Each row was made from one small tree. Brackets hold a mark, then the marks that hang from it, in the order of their numbers. Every link used is in the known rows. Write each row's tree.
Known rows:
{q_647 q_931}: [  8.4  24.1  -0.4  -7.4   7.3   2.1  -2.1  15.7  12.4   6.6   2.4  16.6
  10.9   2.1 -15.0  -1.6  -0.4   2.6]
{q_379 q_15 {q_647 q_931}}: [-40.4  32.3  11.5   0.6  47.5  -0.7 -16.6  55.1  -3.9 -36.9  10.9  -8.9
   4.4   7.8 -16.7 -14.6  -1.3  -3.6]
{q_444 q_510}: [  2.9   3.2  19.5   4.3   8.2 -11.4  13.1 -15.5  -9.9   6.2 -27.5 -21.5
 -18.9  -2.9  -1.7  14.7  10.5   5.4]
{q_510 q_94 {q_379 q_647}}: [-49.9  11.1  -7.2  10.8  23.8   7.0  29.9  18.5 -15.3 -57.9   6.0 -21.8
 -26.7  -0.8 -15.3  17.0  36.9  10.1]
{q_444 {q_510 q_94 {q_379 q_15}} q_548}: [-48.0   3.9  58.4  23.0  17.7 -23.2  13.5   6.5 -23.1 -36.3 -84.3 -76.0
 -48.7 -13.4  11.0  30.8  61.7  16.3]
{q_931 q_647}: [  4.5  17.9  12.7 -21.9   5.1  -4.4  -5.0   5.7  -4.0 -16.6  18.1  17.0
  11.5 -12.6  -2.2  -5.8   3.1 -11.2]
{q_348 {q_510 {q_379 {q_15 q_94} {q_647 q_931}}}}: [-83.5  31.7  18.4  25.4  57.4   7.3 -15.8  47.0 -40.7 -48.7  20.9 -46.2
  -9.7 -16.4  -6.1   5.7  45.4  12.9]
{q_348 {q_510 q_94 {q_379 q_15}}}: [-40.2  -9.2  10.9  32.4  33.7  -4.3 -19.8  16.7 -33.3 -45.6 -17.2 -44.5
 -26.7  -4.9  -1.4  24.8  53.0   7.1]
{q_510 {q_94 q_263}}: [ -7.1   8.8 -21.3   6.2  -4.7   4.9  19.1  -1.9 -19.9  -5.5  18.9 -17.0
 -19.7 -19.6 -18.6  34.5  47.4  20.7]
{q_444 {q_510 {q_94 q_263} {q_379 q_15 {q_647 q_931}}} q_548}: [-76.1  54.1  29.4  19.8  41.6  -8.6  17.5  36.4 -35.0 -57.1 -43.7 -65.1
 -31.3 -24.8 -19.8  43.4  74.4  35.7]
{q_444 {q_510 {q_94 q_263} q_379} q_548}: [-35.4  21.2  17.6  20.3  -7.1  -9.5  35.7 -21.5 -30.2 -19.1 -54.7 -57.4
 -35.7 -34.6  -5.0  57.7  79.3  36.5]
{q_379 q_15 {q_647 {q_931 q_178}}}: [-35.5  38.5  14.3  -9.8  65.8  -9.7 -16.2  62.2  10.1 -36.1  13.0   5.8
  10.7  27.8 -22.0 -10.3  -0.2   4.7]
{q_15 {q_94 q_263}}: [-25.7  18.8  -9.9   9.3 -10.9   4.4  20.0   5.4 -29.8  15.0  38.2 -30.4
 -16.3 -37.8   5.1  19.0  45.7  21.3]
{q_263 q_94}: [ -2.0 -11.8  -7.1  -5.8 -15.8  -0.1  14.8 -17.2  -1.3   2.0   9.5   5.2
 -10.9  -4.3 -16.8   0.6   4.3  13.8]
{q_94 q_263}: [ -1.7  13.0 -23.6   4.3  -6.8   5.8   3.0   6.1 -13.6   2.0  20.0  -5.3
   5.8 -20.7  -0.9  17.6  22.1  14.8]
{q_348 {q_510 {q_379 q_15 q_647}}}: [-67.1   2.7   1.6  27.7  54.7   4.9 -31.9  35.1 -38.1 -66.7  -2.4 -35.8
   1.7   3.0   3.3   4.2  20.0   3.5]
{q_348 {q_510 q_94 {q_379 q_15 q_647}}}: [-72.5  -1.8   5.7  30.2  56.4   5.5 -17.0  28.8 -42.8 -73.2  -2.1 -46.8
 -23.5   1.0 -16.0  20.5  46.3   7.1]

Which tree is each row?
[-75.2  62.1  -3.7   7.4  55.2  -5.5  11.0  88.1 -22.3 -39.4  45.6 -31.7
 -12.6 -16.8  -0.9  12.5  64.3  33.4]  {q_510 {q_379 {q_15 {q_94 q_263}} {q_647 {q_931 q_178}}}}
[-73.2  39.0  53.6  16.1  47.9 -12.6  15.7  28.8 -20.4 -57.9 -62.8 -60.1
 -35.9  -7.1 -19.4  25.1  52.6  20.6]  {q_444 {q_510 q_94 {q_379 q_15 {q_647 q_931}}} q_548}
[-68.2  22.5 -16.9  22.9  36.5   1.8  11.9  58.1 -40.2 -68.2  20.2 -46.7
 -33.9 -16.2  -4.2  25.5  65.3  21.0]  {q_510 {q_94 q_263} {q_379 q_15 q_647}}
[-49.5  25.2  16.6  29.6  15.9 -19.0  19.7  39.9 -50.7 -13.7  -4.2 -79.8
 -50.0 -42.9  30.9  30.0  81.7  30.3]  {q_444 {q_510 {q_379 {q_15 {q_94 q_263}}}}}
[-79.6  57.0  -4.9  17.4  36.2   3.2  10.8  79.5 -36.0 -43.0  40.4 -48.2
 -19.2 -34.2   5.5  11.2  63.2  26.2]  {q_510 {q_379 {q_15 {q_94 q_263}} {q_647 q_931}}}
[-80.6  51.6  -4.8  20.0  69.2   2.8 -13.2  64.2 -39.4 -42.7  43.0 -36.0
   0.9 -17.0 -13.5  27.0  68.9  33.6]  {q_348 {q_510 {q_379 {q_15 {q_94 q_263}} {q_647 {q_931 q_178}}}}}
[-80.1  14.4  52.2  21.6  41.6 -14.4  15.9  12.3 -34.0 -65.4 -68.0 -77.4
 -44.3  -6.1  -5.1  25.3  55.2  16.3]  {q_444 {q_510 q_94 {q_379 q_15 q_647}} q_548}
[-61.9  48.0 -17.0  17.4  43.0   4.7   7.9  71.1 -26.1 -62.1  21.7 -30.9
 -22.9 -16.8 -18.0  23.5  63.7  22.9]  {q_510 {q_94 q_263} {q_379 q_15 {q_647 q_931}}}
[-77.6  39.6  18.6  14.4  77.1  -1.9 -14.7  58.3 -26.5 -47.6  21.8 -30.1
  -3.3   1.2 -11.9   9.2  46.9  19.4]  {q_348 {q_510 {q_379 {q_15 q_94} {q_647 {q_931 q_178}}}}}
[-67.5  35.4 -16.7  27.9  56.5  11.8 -15.6  48.2 -45.6 -66.5  20.5 -36.6
  -8.1 -17.9 -29.4  38.2  66.8  24.8]  {q_348 {q_510 {q_94 q_263} {q_379 q_15 {q_647 q_931}}}}
[-76.3  13.5 -15.7  35.3  48.1  10.0 -13.8  29.5 -58.1 -71.7  19.3 -51.6
 -17.6 -18.2 -16.1  40.6  68.2  22.4]  {q_348 {q_510 {q_94 q_263} {q_379 q_15 q_647}}}
[-43.7   4.5 -13.3  36.0  27.3   2.2 -18.2  24.2 -49.6 -42.5   2.3 -49.9
 -22.6 -24.1  -2.3  42.9  75.6  21.7]  {q_348 {q_510 {q_94 q_263} {q_379 q_15}}}
[-83.7  18.7  18.3  21.1  37.8  -3.6   9.2  57.1 -34.7 -49.5  16.9 -59.2
 -33.9 -16.4  19.4  -6.3  43.8   7.4]  {q_510 {q_379 {q_15 q_94} q_647}}
[-52.4  36.4 -34.3  20.7  37.7  22.4   3.9  15.7 -36.9 -50.0  28.5 -11.5
   1.8 -21.8 -43.1  46.0  61.0  30.5]  {q_348 {q_510 {q_94 q_263} {q_379 {q_647 q_931}}}}
[-74.2  42.5  18.3  13.6  45.4  -1.9   8.7  73.8 -22.6 -45.7  21.2 -42.1
 -23.2 -15.1   5.0  -5.5  41.9   9.7]  {q_510 {q_379 {q_15 q_94} {q_647 q_931}}}
